Every row comes from one small tree of marks. Brackets hold a mark, then the marks that hang from it, in alphabetical order. Every link used is in the known rows. Which tree was each row made from?
In the rows, 128 means zero.
Known rows:
{buvuvev {zibizu tuzi}}: [131 107 127  99  58 117 143 140 128 119 111 154 154 105 128 102 116 132
 127 130 128 124 111 117 125 150 119 120 139 158 135 115 135 126 121  93
 105 101 134 125 113 130 142 126 136 111 127 121 153 115 163  93  96 135
  96 102 144 141 144]
{zitak {sevu sodul}}: [130 104 101  88 120 119 148 131 134 122 137 142 158 114  95 120 116 138
 101 144  69 140 139 125 153 117  95 118 108 136 104  79 112 119 118 113
 187 151 184 143  87 119 119  93 111 122  82 148  98  66 148  98 134 154
 115 135 157 123 159]
{tibop {sevu zitak}}: [123 105 106 124 121 119 133 138 136 132 146 145 149 121 105 110 140 144
 111 151 110 145 173 132 155 120 105 123 109 142 116  75 120 145 114  91
 201 114 158 116 103 108 104 130 137 123  98 127 100  66 152 103 109 136
 125 139 165 124 177]
{radov {sodul {timin {gazez {tuzi zibizu}}}}}: [133 132 112 140 127 124 139 122  98 117 116 141 176 104 134 122 107 123
 116 120 118 141 175 106 141 153 122 109 180 123 116 128 128 125 127 107
 145 120 124 149 113 141 127 118 141 108 107 159 134 103 139 128 125 145
  93 164 128 134 150]
{duzu {zitak {sevu {sodul {timin {gazez {tuzi disigo}}}}}}}: [121  84 105  97 136 122 140 133 135 120 139 135 162 122  99 116 127 136
 105 139  75 131 150 106 143 144  97 112 105 124  96 115 131 128 125 122
 138 127 156 155  89 132 106  88 129 112 104 159 102  40 127 112 141 153
 104 141 150 137 114]
{sevu {sodul {timin {gazez {tuzi disigo {zibizu buvuvev}}}}} zitak}: [124 124 131 118 114 123 126 113 145 136 142 130 166 125 136 133 117 122
  67 140  93 158 159  98 148 136 105 115 158 127 132 116 141 122 124 128
 134 114 149 130 121 129 123 109 147 118 106 140 118  87 152 130  99 128
 116 163 149 147 119]
{timin {gazez {tuzi disigo {zibizu buvuvev}}} sodul}: [147 138 181 105 151 138  96 116 142 102 108 134 162 121 134 121 102 105
 121 111 112 147 103 103 134 129 150 111 191 148 133 134 156 146 126 162
  90  76  86 138 122 125 160 125 126 101 120 133 148 106 134 138  93 117
  82 128 119 134 127]
{sodul {timin {gazez {tuzi disigo {zibizu buvuvev}}}}}: [136 118 140 130 145 127 131 124 125 118 116 132 172 115 144 128 108 125
 130 124 137 151 135  95 129 153 137 108 177 134 127 146 157 161 126 116
  86  75 117 147 111 139 135 109 156 109 143 156 141 101 147 122 113 132
  84 152 132 144 121]
{gazez {tuzi disigo {zibizu buvuvev {timin sodul}}}}: [147 131 162 115 109 137 107 119 150 117 109 131 171 123 116 139 109 113
 144 119 132 152  92  96 134 117 131 115 170 159 136 133 147 142 114 141
  68  97 122 133 126 125 147 113 122 112 147 114 170 141 141 119  85 119
 111 126 117 145 111]
{duzu {zitak {sevu sodul}}}: [121  79  89  99 113 119 144 140 136 123 140 141 160 119  83  99 132 142
 123 146  70 128 163 115 151 133  85 121  81 132  92  91 119 120 123 112
 173 148 181 149  80 124 104  88 125 116  85 153  95  28 135  97 139 160
 111 129 152 128 140]
{duzu {zitak {sevu {sodul {timin {gazez {tuzi disigo zibizu}}}}}}}: [123  81 105 102 137 123 137 131 132 119 141 135 167 122  98 116 130 136
 106 136  81 138 150 107 146 139 100 112 108 128  98 117 132 127 126 121
 137 127 156 155  90 133 113  84 127 112 107 148 104  46 127 111 135 152
 103 140 147 138 103]
{sevu sodul zitak}: [118 115 109 111 101 120 132 124 155 140 141 132 153 127 116 117 121 129
  88 152  76 147 161 113 163 121  84 125 113 136 124  82 118 109 119 119
 181 146 176 119 109 115 107 111 126 122  77 131  98  62 159 107 104 141
 134 147 156 131 158]
{vabi {zitak {sevu {sodul timin}}}}: [121  80  86 110 146 123 146 133 152 122 129 143 161 115  89  90 126 141
 124 141  73 128 136 125 148 134  94 117  86 124  94  81 121 127 125 119
 150 172 177 140  79 125  95  83 127 121  92 149  95  30 145 109 144 153
 124 148 158 127 136]
{zibizu buvuvev {timin gazez} {tuzi disigo}}: [160 158 161  82  32 125 109 133 142 104 139 143 150 104 126 126 107 120
 139 121 139 134  88  73 108 151 142 111 155 149 135 121 178 152 123 137
  52  82  83 152 141 139 151 132 167 106 136 155 193 170 158 126 105 107
  85  95 136 166 121]
{buvuvev zibizu}: [133  95 121 108  73 120 141 140 124 120  98 146 164 108 122 102 118 132
 136 133 124 132 126 123 138 136 120 124 146 155 130 114 125 124 119  99
 116 106 154 120 106 122 137 127 139 114 127 123 135  89 163  92  94 143
  98 117 137 133 147]
{duzu zitak}: [121  82  96 122 114 122 133 145 139 122 120 134 158 119  94  90 133 139
 163 141  99 127 158 107 146 142  94 125  92 140 104 103 130 137 125 106
 141 124 162 141  87 125 100 103 138 112 101 148 110  34 140  92 124 154
 108 126 138 129 144]
{sodul timin}: [121 115 103 138 130 124 149 135 128 126 120 139 165 111 127 111 113 136
 159 136 128 135 160 112 138 152 114 117 145 135 121 122 144 154 122  97
 123 116 154 137  94 130 110 102 153 115 120 167 120  85 148 104 129 146
 102 149 141 130 160]
{sevu {sodul {timin gazez}} zitak}: [117 119 115 116 117 119 134 121 143 137 148 132 159 125 136 124 118 128
  71 145  88 148 174 105 155 140  96 118 141 123 123 103 134 123 124 120
 159 131 156 128 112 126 107 113 148 119  90 155  98  62 155 121 114 136
 117 163 158 138 146]
{zitak sevu}: [135  99 100  97 126 120 144 138 128 117 132 143 159 112  95 113 118 143
 134 143  91 135 139 130 152 126 100 120 103 139  98  86 119 130 119 101
 175 134 180 145  82 120 109 104 118 123  96 145 105  80 148  98 133 155
 106 130 153 118 159]
{gazez {tuzi {zibizu buvuvev}}}: [145 106 146 127 118 129 125 122 141 123 102 130 178 122 117 121 114 120
 143 132 129 158 119  95 138 116 120 118 157 159 129 122 130 150 117 115
 106  95 146 136 114 126 140 120 124 114 132 106 160 101 161 102  83 134
 105 129 125 138 134]
{tibop {sevu {sodul {timin {gazez tuzi}}} zitak}}: [120 114 116 116 130 119 142 126 136 136 154 139 153 127 121 130 132 133
  58 148  99 148 178 120 150 126 109 113 141 130 122  89 123 144 115 106
 191 112 141 122 114 116 115 124 140 119  98 138  98  58 150 117 114 131
 121 159 170 137 163]
{tuzi gazez}: [133 101 134 119 147 129 119 140 134 129 101 134 165 113 112  96 122 131
 140 128 123 141 112 128 144 133 128 114 118 158 127 116 144 140 124 109
 134 104 146 130  99 124 131 121 134 114 113 133 121  68 152  85 117 149
 114 111 137 135 153]
{tuzi disigo {gazez timin} zibizu}: [134 112 162 129 186 140  92 124 134 131 103 121 178 116 124 127 133 125
 130 109 137 165  82 129 152 138 152 109 120 163 140 151 152 136 127 132
  80  96 126 129 119 136 159 101 127 115 145 103 140 119 134 102  85 132
 129 114 119 150  83]
{duzu {zitak {sevu {sodul timin}}}}: [117  81  85 103 116 119 149 138 133 122 141 141 163 117  88 103 130 144
 122 144  76 127 171 114 149 140  85 119  93 126  93 100 126 126 124 109
 164 147 180 150  79 127  98  86 131 116  93 163  96  34 135 101 144 161
 109 135 153 130 136]
{gavu {tibop {sevu {sodul {timin {gazez tuzi}}} zitak}}}: [128 120 114 112 125 111 131 136 138 128 161 142 155 126 131 142 130 141
  48 144 106 136 156 135 164 128 106 111 152 142 128 102 116 150 115  94
 218 118 134 116 111 111 101 133 122 118  97 163  85  69 161 110 110 132
 109 145 174 134 176]

Which tree is each row?
[154 153 159  90  36 129 109 138 146 117 128 149 157 101 112 116 113 125
 141 119 148 132  77  88 109 147 140 111 140 161 141 125 181 145 120 129
  56  96 102 144 135 137 151 127 164 110 146 146 197 174 156 111 109 112
 105  79 132 167 124] -> {zibizu buvuvev timin {tuzi disigo gazez}}
[111 119 104 122 107 120 141 122 148 142 144 135 160 124 127 122 119 130
  86 149  88 145 178 110 158 137  86 122 131 127 125  97 129 117 120 114
 165 146 175 124 108 124 101 101 143 122  90 150 100  68 154 115 116 140
 128 161 156 134 153] -> {sevu {sodul timin} zitak}
[151 170 171  85  38 136  99 132 148 110 129 158 155 100 109 112 107 117
 146 108 138 124  77  95 109 146 143 113 159 162 143 125 188 142 122 151
  57 105  89 139 136 132 158 127 160 106 138 151 198 185 145 126 110 105
 103  74 126 160 137] -> {zibizu buvuvev {timin sodul} {tuzi disigo gazez}}
[128 133 168 109 183 141 103 125 144 127  98 126 163 113 126 126 123 121
 134 115 116 135  78 134 147 145 149 111 122 150 132 146 157 131 124 149
  88 102 114 130 117 130 147 112 128 110 132 132 137 101 126 115 108 130
 126 109 122 144 120] -> {tuzi disigo {gazez {timin sodul}}}
[137 131 154  86  48 128 118 140 134 112 115 157 158 106 124 113 113 124
 120 110 137 118  81 123 121 156 139 114 157 161 143 133 162 119 120 127
  61 105 102 122 130 129 155 129 143 107 144 127 172 155 146 110 100 120
 103  84 135 151 123] -> {buvuvev {zibizu {timin sodul} {tuzi disigo gazez}}}
[130 115 135 130 160 127 129 125 128 118 117 129 170 118 145 131 110 125
 125 124 134 148 134 102 134 154 136 106 172 133 126 147 153 160 126 114
  86  82 115 145 109 138 129 108 148 108 138 155 131  95 140 120 116 135
  88 156 135 141 119] -> {sodul {timin {gazez {tuzi disigo zibizu}}}}
[130 107 111  90 139 119 150 126 130 121 139 138 164 117 110 133 111 133
  84 140  76 140 142 117 146 131 103 110 132 126 104 100 122 129 120 116
 166 133 164 150  93 127 120  96 121 118  97 158 105  71 145 112 137 150
 102 147 157 131 143] -> {zitak {sevu {sodul {timin {gazez tuzi}}}}}
[138 116 130  91  24 119 135 144 131 113 122 151 163 107 122 115 117 129
 136 124 134 124 107 110 124 153 122 121 147 157 133 117 140 127 117 102
  79 111 126 124 125 128 141 133 149 112 135 129 168 138 166  99  96 130
  98  97 143 149 139] -> {buvuvev {zibizu timin tuzi}}
[133 128 166 106 175 133 128 116 157 124  99 104 174 127 138 166 121 115
 143 130 116 137  92 104 148 141 127 115 126 141 119 149 125 143 113 138
  78  97 122 138 131 135 129 121 117 114 142 117 163  97 143 120  86 128
 123 134 123 147 119] -> {gazez timin {tuzi disigo}}
[139 144 149  92  87 128 109 142 152 119 139 144 150 111 117 121 117 126
 139 116 137 126  70 107 123 151 134 107 120 159 137 126 172 140 118 124
  67 105  94 137 131 134 135 118 141 110 134 142 167 157 142 104 119 122
 119  90 142 159 117] -> {zibizu timin {tuzi disigo gazez}}
[148 147 162  93 107 134 102 130 147 101 126 129 164 125 123 135 106 112
 139 115 117 134 104 100 138 136 138 117 174 141 122 125 152 145 117 159
  76 107  90 135 129 121 136 134 142 105 120 151 152 118 140 131 109 120
  93 124 129 140 139] -> {zibizu {timin {gazez {tuzi disigo}} sodul}}
[160 153 156  95  40 132 105 132 132 100 125 142 169 109 110 111 106 116
 157 119 124 140 133  84 128 139 138 126 187 144 122 107 159 149 123 156
  85 109 113 140 126 120 149 141 179 106 117 165 170 124 164 131 102 116
  77 108 123 142 164] -> {zibizu buvuvev {timin gazez sodul}}
[130 119 136 125 160 126 137 127 131 118 116 129 166 118 146 132 108 125
 125 128 129 140 134 101 132 156 133 107 171 130 124 143 154 160 124 113
  90  79 111 145 108 138 122 111 150 108 135 163 129  87 140 119 124 137
  89 156 139 140 128] -> {sodul {timin {gazez {tuzi disigo}}}}
[143 116 150 123 141 139  83 133 134 126 115 131 173 118 110 118 125 126
 132 108 145 164  77 124 145 129 149 108 137 169 144 140 165 133 122 132
  67 103 123 128 118 128 155 104 132 115 147 114 141 138 135  98  98 129
 128 110 123 151  83] -> {tuzi disigo gazez {zibizu timin}}
[135 103 147 132 172 139  89 129 133 132 103 135 166 115 115 105 125 129
 131 113 138 165  82 132 146 125 147 106 127 169 147 138 160 134 126 121
  97  89 131 128 106 129 155  95 119 114 139 108 128 114 131  93  99 136
 125 116 124 142  88] -> {tuzi disigo gazez zibizu}
[154 150 137  93   4 122 129 139 143 113 138 150 160 102 108 114 111 126
 168 129 140 129 116  77 113 144 119 121 147 154 128 101 159 150 118 118
  83 116 120 144 130 132 138 132 168 112 125 152 194 160 172 110 104 116
  95  89 139 155 159] -> {zibizu buvuvev timin tuzi}
[131 114 150  95  77 124 133 136 128 117 103 152 164 102 130 106 119 125
 118 117 128 120 101 127 127 158 130 117 143 159 136 130 145 125 124 109
  92 101 122 122 120 132 152 133 140 109 130 120 163 116 159 102  92 131
  98  89 137 145 139] -> {buvuvev {zibizu {tuzi {gazez {timin sodul}}}}}
[131 122 156 112 162 134 115 131 138 125  99 128 175 113 120 111 125 123
 144 118 117 134 115 130 151 149 134 119 123 151 122 130 142 140 125 134
 116 116 129 129 112 126 140 128 139 111 114 132 136  74 148 105 105 139
 114 105 127 136 155] -> {tuzi {gazez {timin sodul}}}
[140 127 159 122 141 144  76 129 137 122 114 137 170 116 109 114 120 121
 137 101 140 158  79 129 145 129 152 110 148 168 146 140 170 133 123 147
  66 107 113 124 120 125 160 105 131 112 141 118 142 145 126 108  99 124
 123 105 118 145  90] -> {tuzi disigo gazez {zibizu {timin sodul}}}
[136 130 138  89  25 123 130 141 132 108 123 157 159 105 122 111 112 125
 139 118 130 116 111 114 124 151 123 122 161 157 134 118 147 123 119 116
  80 118 117 122 127 125 147 133 148 108 130 132 170 142 159 109  96 124
  94  92 139 144 148] -> {buvuvev {zibizu {timin sodul} tuzi}}
[142 136 155 102  82 129 117 132 142 125 113 152 147  97 119  99 113 128
 131 126 135 134  82 100 110 143 137 108 129 163 145 123 174 145 126 116
  95  77 112 146 118 138 150 116 143 109 134 137 176 138 154 103 108 121
 105  86 135 156 130] -> {zibizu buvuvev {tuzi disigo gazez}}
[125  80  93 106 153 122 139 133 148 118 131 140 162 117  95  91 125 139
 114 138  72 131 132 122 145 138 102 115  92 120  93  87 125 128 127 122
 146 162 165 143  83 128 100  88 133 119  92 153  93  27 146 114 141 151
 115 150 159 130 132] -> {vabi {zitak {sevu {sodul {timin gazez}}}}}
